In the rows, zero is written as 128.
Known rows, with every step that occurs
e-j-r-p: [159  47 142 150 127 129 106 160 127 122 154 115 146 102  92 105 124 160
  66 122 104  93 130 156 101 176 134 119  83 103 150 131  92 135 118  82
 140]
j-r: [131  97 129 148 132 130 105 150 138 122 144 125 145 102  84  96 121 136
  97 128 106  91 121 151  97 138 114 115 101 107 159 129 113 131 128  66
 131]
e-j-t: [118  41 139 156 142 126 119 167 133 127 152 119 148  97  80  96 125 133
  81 127 116  93 124 164 102 119 126 125 102 105 158 125 116 122 108  58
 132]
t-j: [131  71 134 163 133 122 150 156 135 100 138 121 176 110 100 102 113 131
 100 126 126  94 130 149 100 118 130 117 111  98 176 129 119 117 116  71
 126]
e-p: [101  81 142 139 128 123 143 165 110 118 139 124 147 103  93 112 132 118
 101 138 123  97 115 152 114 143 137 114 103 117 163 119 117 144 124  77
 118]
l-n-k-p: [137 107 119 141 114 126 155 149 112 135 136 107 148 102 101 104 108 115
  95 121 113 103 101 153 111 114 145 118 107  87 172  77  82 124 135  75
 141]
c-j-t-p-k: [120 105 144 155 135 131 105 150 115 155 157  88 150  84  99 112 108 154
  88 118 105 106 107 168 115 189 130 127  86  86 159 131 111 127 103  69
 135]
j-t-p-c-n-e: [154 114 118 130 137 127 109 176 104 162 142 117 141  96 139 123 139 141
  48 125 117 115 119 163 108 125 135 118  90 113 143 146 131  92 137  68
 156]
k-p: [140 101 140 137 124 126 145 154 129 113 138 116 142 115  92 106 117 117
 102 140 119  98 113 153 112 121 138 113 105 128 165 126  83 118 124  79
 124]
r-j-k-p-c-n: [130 110 106 140 131 128 174 152  99 133 142 131 105  98 137 123 120 166
  66 119  83 114 105 149 121  72 163 112 101 144 174 166  80  89 144  90
 147]
r-p-c: [161  98 145 138 129 119 133 155 125 122 127 111 129  98 114  87 117 123
  84 129 120 103 109 154 117 182 145 112 114 109 171 126 100 101 127  88
 129]
n-l-j: [144  73 129 145 121 112 149 156 136 110 143 119 159 101  98  55 131 135
  89 124 120  91 119 148 101 139 142 126 119 120 185 126 114 154 109  86
 135]
c-n-k-p-t-j: [135  99 109 142 126 137 180 153 123 112 139  95 174 113 130 111 115 159
  57 127 121 109 131 150 107  56 156 121 112  68 165 158 107 108 157  97
 153]
l-j-e-p-c: [104  47 141 134 134 109 134 188  89 111 159  78 139  96 115 120 130 144
  49 120 167 106 113 143 116 162 139 121 103 135 163 119 121 131 107  81
 135]
p-c-n: [143 101 100 131 137 125 139 156 120 138 119 125 144 106 128  91 121 128
  93 132 123 106 111 149 109 113 138 110 109 124 175 146 118 100 145  77
 127]
t-p-c-n-k: [142 103 108 125 119 129 139 158  93 173 124 103 152  92 142  98 121 131
  87 120 111 114  98 155 117 126 150 114 103  81 176 155 144  97 150  94
 143]
c-j-r: [127  98 128 152 129 131 103 151 134 119 151 119 148 108  89 109 102 150
 100 121 109  93 123 150 100 191 113 120  91 118 162 134 115 137 120  70
 136]
j-r-p: [165  98 139 148 125 131 106 149 138 119 147 118 139  98  90  97 122 145
  79 133 101  94 124 157 103 180 131 113  90 105 152 126  90 135 128  69
 132]
c-n: [149  96  94 132 135 131 152 156 130 137 128 132 153 107 108  94 122 122
 103 142 122 100 118 152 100 113 138 112  99 125 167 139 111 130 142  69
 120]
e-j-r: [126  44 131 149 132 129 104 160 127 124 151 123 153 107  85 105 122 152
  85 118 109  89 127 151  95 134 118 121  92 105 161 134 115 130 118  78
 138]
c-n-k-p-r: [147 122  98 142 114 136 192 152 118 136 135  99 147 105 111 112 115 139
  82 131 103 105 116 155 109  91 140 113 101  94 161 155  67 145 110  71
 150]
j-t-p-k: [125 105 145 150 138 130 108 149 118 158 151  93 148  79  94  99 126 139
  85 126 101 104 105 171 111 138 133 123  96  76 156 126 108 120 112  66
 130]
e-p-t-j: [ 91  72 152 145 140 125 173 161 119  96 143 111 173 110 110 117 132 153
  61 129 136 100 138 150 106 111 140 122 108  87 158 127 139 130 132 103
 131]
n-r-j-k-p: [123 110 133 156 120 132 181 155 121 120 157 124 101  94  93  99 122  85
  84 118  77 103 117 153 112 101 139 118 111 127 163 149  82 125 120  92
 151]
n-e-p-t: [107 104 142 120 137 120 168 176 112 116 145 125 130 103 106 129 141 125
  60 132 141 101 125 143 104 148 136 122 116  98 140 123 131 135 139 109
 149]
n-k: [124  94 121 146 121 124 148 155 126 134 135 115 141  90  89  88 108 103
 119 124 114  95 103 150 108 138 135 117 132  70 177 131 123 127 129  74
 137]
n-t: [127  96 133 117 122 127 138 158 146 124 135 120 137 103  86 118 142 115
 105 134 133  99 118 152 105 129 127 120 129 100 163 125 113 126 124 103
 114]
n-k-p: [129 104 132 143 113 126 145 155 119 123 138 105 140 101  92 103 108 112
 108 130 109  99 103 152 117 118 144 115 122  86 171 134  89 118 130  78
 141]
l-p-r-j-e: [106 101 134 150 129 118 181 171 110 118 160  69 108  87  95 116 128 149
  39 125 158  96 132 148 102 148 129 121  88 117 149 132 109 155  65  90
 142]
c-j-k-p: [121 104 134 151 125 127 182 149 112 120 160 133 142  99  98 122  95 144
 109 123  83 105 104 149 120 165 140 118 102 147 169 144  81 124 122  90
 138]
j-t-p: [134  94 153 142 136 132 120 158 126 150 149 113 151  91  91  99 131 127
  83 135 108 100 115 172 110 138 129 120  88 106 151 121 135 120 117  66
 124]
j-e-p-c: [ 97  80 143 136 135 113 123 183  89 118 145  82 138  93 108 107 129 122
  65 132 164 107 112 140 119 163 132 114 111 120 155 121 117 106 122  86
 128]
n-e-p-r-j: [110 103 136 146 125 118 177 178 103 113 147 117  99 102 103 154 143 144
  49 117 129  94 133 147 100 144 134 120  96 106 146 128  94 161  78  81
 160]
k-p-c-n-l-j: [158  92 111 133 117 116 138 159 114 114 132 105 158 117 141  70 134 161
  58 125 117 108 116 149 114  91 160 121 106 148 183 152  83 121 131  89
 145]
r-p-k: [158 105 131 148 128 123 135 145 128 129 138 100 133  85  96  92 113 131
  98 129 112 100 106 155 110 180 148 116 111  80 168 125  67 131 119  79
 129]
r-j-k-p-c: [113 105 141 147 130 122 168 151 103 120 145 126  96  94 116 119 115 153
  76 112  85 107 100 147 124 100 154 115 116 132 178 149  85  85 126  97
 147]

Rows
[135  93 124 149 131 124 136 179 129 120 154  77 104  93  84  80 125  64
  66 124 160  96 132 142  96 146 121 120 110 107 152 128 112 125 108  81
 141] => n-r-j-e
[ 91 106 142 153 124 122  91 154 110 116 149 104 142 102 116 113 107 163
  76 112 108 101 118 152 115 192 120 119  88 123 167 147 141 126 116  89
 145] => l-p-c-j-r
[147 103  92 142 128 135 149 163 133 135 135 116 113 105 108  85 132  77
  81 129 120 100 134 153  96  99 135 115  97 115 163 149 115 139 132  74
 139] => c-n-r-j
[100  77 137 143 128 118 132 184  96 115 161  83 148  99  94 124 113 130
  80 134 165 102 121 140 113 216 130 119  92 131 150 120 112 142 110  80
 127] => c-j-e-p
[148 110 111 128 129 128 137 156 114 127 124 114 143 118 131 107 121 137
  83 137 119 110 110 152 117  94 147 109 100 140 170 150  85  93 146  81
 130] => k-p-c-n
[ 96  92 147 122 138 127 171 159 120 118 140 117 140 104  98 106 136 131
  74 141 131  99 120 151 109 135 139 121 110 103 153 121 135 139 141 107
 124] => e-p-t
[163 110 104 146 117 133  97 154 114 143 134 102 137  88 130  94 116 157
  63 119  93 109 113 154 112 149 146 110 102  73 161 156  98 111 156  68
 157] => j-r-p-c-n-k
[121  63 105 132 127 113 138 185  88 133 138 122 144 106 146 131 135 147
  52 116 133 110 123 146 108 126 145 120  95 125 159 158 132 114 126 103
 161] => l-p-c-n-e-j
[162 103 138 149 124 120 124 178 118 119 153  61 127  92 110  75 103  74
  61 119 158 110 126 143 111 252 123 119 109 118 150 134  99 110 111  93
 147] => n-r-p-c-j-e
[ 94  85 144 124 143 121 161 180 106 114 159  77 103  95  97 118 138 146
  29 133 174 101 129 141 107 139 145 123 102 102 141 119 127 128 128 111
 135] => r-j-e-p-t
[115 106 136 144 126 118 181 175 106 116 146 124 135 101  99 141 138 126
  70 126 126  98 129 148 101 159 122 118 104 109 143 125  95 163  85  78
 152] => n-e-p-r
[ 90  86 147 143 128 118 126 167  97 116 137 112 142 108 117 121 112 136
  94 120 128 104 110 148 122 196 136 118 104 127 174 130 127 122 119  89
 130] => e-p-c-j
[132  78 126 138 126 126 152 154 139 114 137 115 177 111 106 131 140 140
  80 117 142 104 133 153  97 103 130 124 112  87 170  74 110 122 121  95
 120] => l-n-t-j
[151 124 113 137 118 121 127 155 116 121 120 109 157 115 134  59 133 140
  76 137 113 110 116 146 117  92 155 114 112 131 176 154  79  96 144  94
 138] => k-p-c-n-l
[135  65 155 137 138 122 117 162 115 144 154 101 145  93 117 107 132 155
  55 114 114 103 108 172 116 137 135 126  91 120 167 125 146 115 107  70
 139] => l-j-t-p-c
[151 105  92 139 127 137 153 160 137 137 131 122 149 105 104  70 128  61
 101 138 116 102 129 154  96 115 123 113 104 119 160 147 116 141 140  70
 131] => c-n-r
[ 92  99 148 154 133 116  94 187  97 115 155 113 128  99 115 142 122 141
  61 114 127 108 121 155 118 193 126 123 108 115 146 129 121 116 113  60
 161] => n-e-p-c-j-t
[143 103 145 137 128 129 185 151 118 147 140 103 117 100 103 119 132 150
  66 120 116  94 122 158 101 142 134 121  81 106 162 131 118 142  77  98
 135] => t-p-r-j
[ 78  74 148 154 142 127 213 155 107 105 158 133 169  90 111 120 128 165
  64 121  95 106 127 147 111 105 144 123 115  95 160 140 135 128 139 109
 139] => e-p-t-j-k
[ 91  65 136 168 135 116 128 176  91 101 158  65 175  88 103 123 121 153
  65 123 158 106 126 140 109 139 137 120 106  76 157 125  87 127 106  72
 133] => t-j-e-p-k
[132  84 126 141 137 119 137 174 122 120 151  86 107  94  86 103 120 127
  69 129 166  95 121 140 100 147 135 119 106 113 159 121 108 115 111  79
 131] => r-j-e
[131 111 125 140 118 121 142 150 102 136 127  99 140 102 120 101 107 119
  86 111 115 110  93 150 119 115 145 116 117  86 181  83  89  95 138  83
 147] => l-n-k-p-c
[141 115 140 143 125 129 186 148 133 113 138 107 142 113  89 111 119 132
  86 135 113  96 122 155 106 120 126 115  98 125 160 130  65 141  86  80
 132] => k-p-r
[128 107 145 141 125 121 127 156 116 110 135 103 138 119 115 116  99 137
  96 122 124 105 108 149 123 173 136 118 105 138 176 138  91  95 119  92
 136] => k-p-c-j
[138  96 150 127 130 122 134 155 108 151 127 111 147 101 120  97 124 125
  91 124 120 104 103 154 115 155 136 115 102 113 174 130 142  93 125 103
 125] => t-p-c
[116  92 124 150 135 124 184 149 119 131 150 142 105  83  93 107 117 140
  98 118  87  97 106 148 109 122 145 117 115 118 174 139 111 122 123  86
 136] => r-j-k
[114  93 107 137 129 125 129 189  92 132 143  78 143  96 124  88 139  72
  53 134 157 117 127 143 111 136 127 111 100 125 145 144 116 122 137  79
 139] => j-e-p-c-n-r
[125 103 135 146 127 127 185 147 116 122 151 139 140  93  93 108 113 130
 106 131  80 104 101 151 117 114 142 114 110 136 167 140  78 117 131  87
 133] => j-k-p
[153  82  99 135 125 114 141 159 121 125 129 115 159 104 137  55 134 153
  68 120 121 105 117 146 106 111 151 122 116 132 189 148 117 128 130  87
 141] => p-c-n-l-j
[120  99 145 140 131 122 170 149  92 157 149 127 146  85 128 112 102 150
  98 107  85 113  94 149 124 201 138 121 101 131 176 148 140  98 123 114
 139] => t-p-c-j-k
[144  87 146 155 140 128 217 143 132 108 155 127 159  83 113  98 115 165
  58 122  91 105 128 151 106 143 151 123 116  88 160 141 111 115 139 112
 143] => r-p-t-j-k
[132 106 145 135 127 122 131 155 119 114 128 109 135 115 111 103 115 123
  93 130 121 104 106 150 120 120 139 112 115 128 175 133  90  90 127  88
 131] => k-p-c
[144 103 114 146 127 129 159 151 134 136 134 118 149 102  92  68 122  49
  99 123 121  99 121 153  94 139 116 118 103 108 165  72 114 141 126  74
 130] => l-n-r
[136 126 109 146 120 121 166 149 103 130 134 131 154  94 136  62 128 153
  77 129  74 117 105 144 122  85 158 114 119 139 178 167  75  94 150 101
 146] => j-k-p-c-n-l
[137 112 139 146 125 129 183 150 129 110 142 102 106 114  93 124 123 149
  66 126 116  93 125 155 106 106 137 117  92 121 164 132  65 137  78  82
 140] => k-p-r-j
[112  98 110 139 125 129 135 172 102 133 127 113 144 106 129  90 141  74
  78 131 118 113 123 153 114 118 132 110 102 122 159 148 124 130 143  80
 137] => e-p-c-n-r
[139  79 104 132 125 134 147 161 141 115 134 119 177 113 117 134 145 150
  81 131 135 107 140 153  99  79 137 119 112  97 165 148 112 121 134  91
 120] => c-n-t-j
[117 109 137 148 114 122 128 159 106 120 136  92 135 107 117 112  89 132
 100 111 115 107  99 147 127 169 143 119 124  96 183 146  99  96 124  89
 153] => n-k-p-c-j
[127 116 132 152 114 129 182 152 120 120 143  90 103 101  94 121 114 143
  71 115 108  94 116 154 110 104 144 118 109  79 169 140  72 139  85  80
 158] => n-k-p-r-j
[116 112 141 131 138 131 209 146 123 120 155 126  98  94 102 116 121 160
  60 123  92 103 113 149 113  90 155 123 113 118 161 144  96 109 139 120
 146] => r-j-k-p-t
[122 102 145 152 138 130 104 151 116 155 153  88 112  79  96 113 130 157
  64 117 106 101 110 170 111 124 144 125  88  72 160 128 108 118 105  69
 139] => r-j-t-p-k
[128  98 158 142 139 127 106 158 116 152 140 106 144  91 111  95 129 132
  73 126 110 105 108 168 117 138 129 119  99 105 160 127 142  91 119  74
 130] => j-t-p-c
[124  75 138 140 124 127 141 159 146 102 139 114 169 110  97 130 139 138
  91 124 136 100 137 152 103 106 129 122 128  87 169 131 117 117 116  99
 120] => n-t-j
